What can hang from each mark
Q: F S
G: H
H: F W
S: Q V
F: B H Q
V: S
W: H
B: F

Known rows, with every way that one mark hangs from another
(G (H F W)): [-3.85 -2.30 +3.53 +0.54 +2.05 +1.15 -4.05 +1.32 -0.38 -6.05 +0.15 +0.07 +0.11 +5.53 -3.70 -5.37 -0.51 -4.67 +0.27 -3.10 +0.14 -2.17 -5.16 +1.02 +0.86 +0.85 +1.78]
(V (S (Q (F B H)))): [+1.28 -0.91 -1.42 -1.38 +1.92 -0.70 -1.07 -1.66 +0.89 -2.30 +0.88 +0.41 -1.74 -2.13 +3.38 +2.20 -1.05 +2.92 -0.31 +0.09 -0.29 +5.61 -0.31 -0.18 +3.98 -1.86 +1.77]
(V (S (Q (F B (H W))))): [+0.27 -1.06 -1.07 -0.65 +2.11 +0.66 -0.83 -0.24 +1.46 -1.96 +1.18 +0.91 -0.88 -1.40 +2.59 +1.41 -1.91 +3.02 -0.25 -0.47 -0.10 +5.00 -1.32 -0.20 +3.55 -1.68 +2.54]
(S Q V): [+2.89 -2.69 +1.68 +1.13 +0.11 -4.38 +5.74 -1.15 +1.75 +6.41 -0.78 +1.00 -1.24 -4.86 +2.65 +2.66 -1.25 -1.30 +1.50 -0.61 +1.67 +5.75 +0.17 -2.33 +1.71 +1.11 +0.22]
(W (H F)): [-3.27 -1.34 +2.55 -0.46 +1.63 -2.29 -5.06 +0.02 +0.64 -6.50 -0.45 -2.24 +1.04 +2.24 -0.04 -0.59 -0.07 -3.48 +1.50 -3.75 +1.39 -1.36 +1.62 +3.32 -0.51 -0.10 -0.48]
(V (S Q)): [+0.90 -0.58 +2.44 -0.52 +2.16 -1.67 -0.24 -0.10 +1.04 -2.56 +2.64 +1.84 -1.35 -2.07 +3.49 +1.19 -0.04 +1.53 -0.02 -0.26 +1.08 +7.41 -1.43 -0.47 +5.70 -2.00 +1.56]
(H F W): [-4.14 -3.81 +6.11 +3.65 +1.19 +2.61 -4.35 +6.10 +2.63 -3.78 +1.75 +0.25 +2.66 +6.02 -0.55 -5.29 -1.61 -0.12 -0.90 -1.93 +0.74 -3.20 -0.90 +0.83 -0.86 +4.02 +1.85]
(G (H W)): [-3.00 -0.36 +2.42 -0.78 +1.59 +0.79 -1.81 -0.11 -0.44 -2.78 +0.00 +0.65 +0.51 +3.99 -3.60 -2.87 -0.90 -5.11 +2.01 -2.23 +0.46 +0.90 -6.57 +1.35 +2.68 +0.11 +2.16]
(F Q): [+2.20 +4.57 +1.41 -1.18 -0.44 +0.97 +1.74 +0.10 +0.16 +1.58 +1.45 +3.36 +0.67 -2.26 -0.10 +0.44 +1.37 -1.72 +0.81 +2.93 -0.73 +2.56 +2.14 -0.45 +0.84 -0.98 -0.89]
(F B (H W) Q): [-0.31 +3.78 -5.70 -2.48 -1.22 +3.73 +3.49 -1.00 +0.80 +0.52 -0.22 +0.53 +2.08 -2.21 -5.02 +1.30 -2.64 -2.21 -2.90 +0.56 -5.81 -1.61 +0.73 -1.32 -3.90 +0.11 -1.23]
(B (F H)): [-3.64 -1.07 +4.10 -1.43 -2.78 -1.47 -3.14 -0.30 +0.77 -2.64 -2.15 +1.30 -2.36 +2.00 +1.52 +0.08 +0.67 +3.74 +1.12 +0.75 +1.77 -0.50 +0.05 +0.40 -0.28 +1.96 +1.30]
(G H): [-1.92 +0.48 +1.71 -2.40 +0.99 -1.30 -2.39 -2.31 -1.56 -2.87 -0.99 +0.26 -0.93 +2.35 -1.84 -1.25 +1.05 -5.73 +2.12 -1.21 +0.30 +2.23 -4.89 +1.15 +3.39 -0.15 +0.15]
(B (F (H W) (Q (S V)))): [-1.14 +1.46 +2.57 +0.90 -3.35 +0.39 +1.00 +1.41 -0.31 +0.16 +0.50 +2.02 -1.43 +0.67 -0.05 -1.05 +0.52 +4.84 +0.31 +1.87 +2.13 -3.22 -0.45 -0.82 -1.78 -1.01 +0.72]
(W H): [-2.12 +0.88 +1.55 -1.85 +0.82 -2.84 -2.87 -1.36 +0.46 -3.26 -0.30 -1.83 +1.44 +0.46 -0.12 +1.31 -0.37 -3.79 +3.16 -2.91 +1.80 +1.68 -0.13 +3.28 +1.35 -1.15 -0.38]
(S V): [-0.13 +0.07 +2.62 +0.61 +0.02 -3.99 +2.50 -1.76 +2.27 +4.55 -2.19 -0.73 +1.48 -1.12 +3.40 +0.22 -0.52 +0.40 +0.80 +0.08 +1.97 +2.32 -0.86 +0.68 +3.19 +2.40 -1.27]
(W (H (F B Q))): [-1.23 +0.40 -0.51 -1.33 +1.42 -0.35 -1.75 -0.91 +0.10 -6.47 -0.03 -1.70 +1.75 -0.63 -1.40 +1.45 +0.33 -3.55 -0.84 -3.14 -1.01 -2.00 +4.04 +1.96 -2.30 -1.51 -0.97]
(F B (H W) (Q (S V))): [+1.45 +3.83 -6.24 -0.36 -2.02 +1.69 +5.64 -0.28 -1.20 +3.89 +0.54 -1.27 +1.59 -2.32 -3.80 +0.59 -0.96 -0.65 -3.10 +1.05 -3.35 -2.99 -0.88 -2.33 -3.45 -1.04 -2.79]
(S (Q (F B H)) V): [+3.12 -3.31 -3.58 +0.08 +0.02 -2.70 +4.44 -3.45 +1.76 +7.20 -3.15 -0.47 -1.60 -4.85 +2.23 +3.72 -2.30 +1.15 +0.81 -0.06 -0.01 +3.94 +1.95 -1.98 -0.56 +1.64 -0.04]
(Q (F B H) (S V)): [+1.79 -0.69 -4.69 +1.06 -1.33 -1.67 -0.82 -1.39 -2.15 +7.09 -2.17 -4.31 -0.15 +0.49 +2.83 +0.74 +1.36 +4.28 +0.41 +2.39 +1.73 -2.56 -0.20 +1.02 -0.17 +0.86 -2.57]

Rows
[+3.84 -2.84 +0.12 +2.00 +0.74 -3.10 +3.92 -1.86 +1.78 +7.65 -1.61 +0.81 -1.49 -4.25 +4.14 +2.62 -1.29 +1.74 +2.64 +0.24 +2.16 +4.79 +1.62 -1.39 +1.61 +1.04 +0.98] => (S (Q F) V)
[+2.10 +0.21 -2.33 +2.14 -1.55 -2.91 -2.76 -1.00 -1.82 +7.68 -1.45 -3.70 -0.88 +1.75 +3.78 -1.47 +1.11 +4.65 +2.91 +2.89 +3.68 -2.00 -1.64 +1.84 +1.00 +0.07 -2.42] => (Q (F H) (S V))
[-1.21 -0.87 +2.20 +3.39 +0.66 +4.68 +0.76 +5.97 +0.09 -2.69 +3.23 +0.55 +2.91 +2.92 -1.90 -3.08 +0.45 +0.17 -4.25 -0.29 -1.47 -5.32 +1.61 -1.12 -2.85 +1.51 +0.87] => (H (F B (Q S)) W)
[-1.86 -1.10 +2.16 +2.21 +1.24 +5.36 +0.41 +4.78 +1.56 -3.83 +1.94 +1.39 +3.07 +2.13 -2.34 -2.47 -1.32 -0.50 -4.13 -1.51 -2.79 -4.28 +2.57 -0.97 -2.92 +2.04 +1.11] => (H (F B Q) W)
[+3.88 +5.01 +0.77 +1.03 -0.81 -0.96 +4.11 +0.86 -1.81 +5.26 +2.18 +1.32 +0.58 -2.44 +1.07 -0.12 +2.72 -0.02 +0.19 +3.64 +1.31 +0.79 +0.75 -0.65 +1.31 -2.19 -2.44] => (F (Q (S V)))
[-0.76 +1.98 +2.57 -0.68 -4.02 -0.29 -0.78 +0.49 -1.29 -0.91 +0.48 +2.04 -2.67 +0.36 +0.28 -0.26 +2.47 +4.25 +0.48 +3.04 +1.84 -2.19 +1.04 -0.74 -1.67 -0.95 +0.03] => (B (F H (Q S)))
[-0.52 +0.22 -0.61 -0.15 +1.21 -1.68 -0.44 -0.60 -0.81 -4.59 -0.17 -2.73 +1.59 -1.09 -0.56 +1.06 +0.99 -2.58 -1.29 -2.92 +0.37 -2.90 +2.69 +1.32 -2.00 -2.09 -1.66] => (W (H (F B (Q (S V)))))
[+1.70 -3.17 -2.12 -0.05 -0.01 +0.89 +0.79 -0.09 +0.86 +3.46 -0.51 +0.55 -1.49 -1.42 -0.01 +2.66 -1.76 +0.00 +1.57 +0.25 -1.50 +3.61 +1.77 -1.16 -1.17 +1.48 +1.91] => (S (Q (F B (H W))))
[+2.66 -0.80 -1.71 +2.12 -0.40 -1.15 +0.63 +0.23 -2.15 +7.04 -1.00 -2.74 +0.62 +0.24 +5.17 +1.90 +3.30 +5.01 +0.39 +2.73 +3.45 -1.52 +1.22 +1.45 +1.55 +1.02 -1.16] => (Q (F B) (S V))
[-0.81 -0.17 -0.09 -2.02 +1.75 +0.74 -1.27 -1.81 -2.07 -6.34 -0.56 +0.27 -0.64 +1.03 -3.32 -1.52 +1.80 -5.23 -1.81 -1.72 -2.63 -1.34 -1.24 -0.19 -0.13 -0.37 -0.85] => (G (H (F B Q)))
[+2.73 -3.46 -3.27 +0.94 +0.04 -1.52 +4.64 -2.33 +2.09 +7.25 -2.56 -0.28 -0.87 -4.03 +1.53 +2.65 -3.38 +1.26 +1.07 -0.67 +0.05 +2.79 +1.03 -1.97 -0.86 +1.56 +0.76] => (S (Q (F B (H W))) V)
[-3.76 -0.84 -3.23 -2.15 -1.02 +1.28 +0.01 -0.28 +1.55 -0.26 -1.98 -1.92 +1.82 +1.46 -3.30 +1.00 -3.02 -1.98 -2.06 -1.60 -4.19 -1.16 -1.90 -0.13 -1.74 +3.44 -0.28] => (F B (H W))
[+1.27 -0.68 -0.37 -0.85 +2.06 -1.14 -2.27 -1.17 +0.86 -1.88 +1.35 +0.93 -1.79 -1.54 +3.74 +0.80 -1.02 +2.90 +1.09 +0.38 +0.67 +5.76 -1.16 +0.06 +4.67 -2.25 +1.55] => (V (S (Q (F H))))
[-1.26 -0.45 -1.03 -0.08 +0.15 +1.78 -5.26 -0.24 +1.99 +2.57 -1.94 -0.87 +0.40 +4.04 +1.01 -1.74 -2.58 +2.46 +3.56 +1.07 +0.64 -0.54 -0.37 +2.53 -0.10 +2.21 +0.61] => (Q (F (H W)))
[-0.39 +1.59 +2.12 -0.17 -3.70 -1.19 +0.37 -0.26 -1.04 +0.41 -0.45 +1.56 -2.72 -0.73 +0.74 -0.08 +2.18 +4.58 +0.25 +2.67 +2.22 -2.50 +0.90 -1.05 -1.56 -1.27 -0.45] => (B (F H (Q (S V))))
[-0.26 +1.07 +0.62 +0.30 +0.87 -2.11 -1.64 -0.41 -0.90 -3.92 +0.65 -2.27 +0.88 -0.12 -0.11 -0.71 +0.34 -2.73 +0.86 -2.28 +1.62 -2.44 +1.81 +2.17 -1.26 -2.91 -1.83] => (W (H (F (Q (S V)))))
[+1.52 -0.41 +1.34 -0.28 +2.49 -0.73 -1.56 -0.28 +1.05 -1.73 +1.75 +1.62 -1.38 -1.62 +4.39 +1.26 -0.33 +3.36 +0.75 +0.54 +1.61 +6.38 -0.36 +0.22 +5.40 -2.19 +2.12] => (V (S (Q F)))
[+1.07 -0.83 -4.36 +2.30 -1.08 -0.41 -0.30 +0.23 -1.10 +7.11 -1.68 -3.75 +0.89 +1.64 +1.94 +0.04 +0.07 +4.74 +0.41 +1.91 +1.89 -3.56 -1.10 +0.92 -0.47 +1.09 -1.44] => (Q (F B (H W)) (S V))
[-0.65 -1.25 +1.72 +3.71 +0.59 +3.88 +1.69 +5.35 +0.66 -1.49 +2.65 +0.29 +3.15 +1.61 -1.43 -2.73 +0.11 +0.98 -4.21 -0.78 -0.98 -5.40 +1.36 -1.15 -2.92 +1.84 +0.26] => (H (F B (Q (S V))) W)
[-2.44 +1.42 +2.66 -0.65 -3.08 +1.88 -0.52 +0.95 +1.27 -1.91 -0.07 +3.14 -1.31 +0.60 -1.07 -0.59 -0.42 +3.64 +0.76 +1.20 +0.88 -1.84 +0.71 -0.53 -1.91 -0.32 +1.59] => (B (F (H W) Q))
[+2.03 +4.32 -6.42 -2.49 -2.42 +0.58 +3.67 -1.70 -2.74 +2.34 +0.47 -1.32 -0.12 -2.84 -3.05 +1.98 +1.78 -1.78 -2.76 +2.85 -4.25 -1.43 +1.27 -1.84 -2.90 -1.48 -4.02] => (F B H (Q S))
[-0.34 +0.28 +1.77 -0.82 +1.38 -0.41 -2.71 -0.57 -3.12 -5.05 +0.82 +0.16 -1.39 +2.56 -2.67 -3.83 +2.79 -4.57 -0.27 -0.65 -0.39 -1.51 -3.11 +0.15 +0.80 -1.54 -1.14] => (G (H (F (Q S))))
[-0.18 +4.44 -2.33 -0.99 -1.23 +2.64 +0.55 -0.32 +1.26 +1.42 +0.64 +1.46 +0.73 +0.25 -4.36 -2.35 -2.85 -2.04 +0.73 +1.35 -3.00 -0.45 -1.46 -0.38 -2.30 -0.89 -1.43] => (F (H W) Q)
[+2.38 -2.47 -1.00 +0.01 -0.34 -0.93 -0.96 -0.81 +0.64 +4.01 -0.38 +1.08 -2.59 -1.26 +1.18 +1.67 -0.91 +0.02 +3.35 +1.09 +0.03 +4.60 +1.26 -0.46 -0.03 +0.92 +1.19] => (S (Q (F H)))
[+2.96 -2.91 -0.57 +0.06 +0.75 +0.10 +1.58 +0.15 +0.60 +3.45 -0.10 +1.62 -1.65 -2.32 +2.31 +4.25 +0.17 -0.06 +1.52 +0.77 -0.54 +4.88 +3.44 -1.00 +0.68 +1.90 +2.13] => (S (Q (F B)))
[-0.80 +0.42 -0.23 -0.71 +1.08 -0.63 -1.67 +0.10 -1.13 -5.80 +0.88 -2.01 +1.22 -0.27 -0.85 +0.78 +1.33 -3.25 -0.90 -2.63 -0.03 -2.87 +3.03 +1.79 -2.31 -2.04 -1.36] => (W (H (F B (Q S))))
[-1.77 -0.44 +0.57 +0.39 +1.28 +2.43 -0.69 +1.44 -2.27 -5.54 +1.44 +0.35 +0.30 +3.20 -4.72 -3.72 +0.94 -4.40 -1.97 -2.11 -1.36 -3.55 -3.60 -0.54 -0.68 -0.39 +0.79] => (G (H (F B (Q S)) W))
[+4.22 +4.13 -2.39 -0.48 -1.22 +0.52 +7.16 -0.23 -2.06 +4.53 +1.11 +0.35 +1.41 -4.59 +0.01 +3.77 +3.34 -0.16 -3.35 +2.71 -1.49 -0.35 +2.97 -1.73 -0.72 -1.52 -2.52] => (F B (Q (S V)))
[-3.95 -2.73 +1.94 -0.11 +1.82 +1.95 -2.51 +0.75 -0.67 -6.66 -0.57 -0.53 +0.69 +4.55 -4.05 -3.29 -0.55 -4.37 -1.87 -3.56 -1.43 -2.32 -4.29 +0.33 +0.39 +1.13 +1.64] => (G (H (F B) W))
[-1.33 +1.87 +2.28 -1.82 -3.28 +0.21 -0.75 -0.87 +0.21 -2.09 -1.03 +2.69 -2.19 -0.66 -0.02 +0.41 +0.97 +3.67 +0.56 +1.74 +0.18 -1.22 +1.94 -0.40 -1.63 -0.37 +0.31] => (B (F H Q))
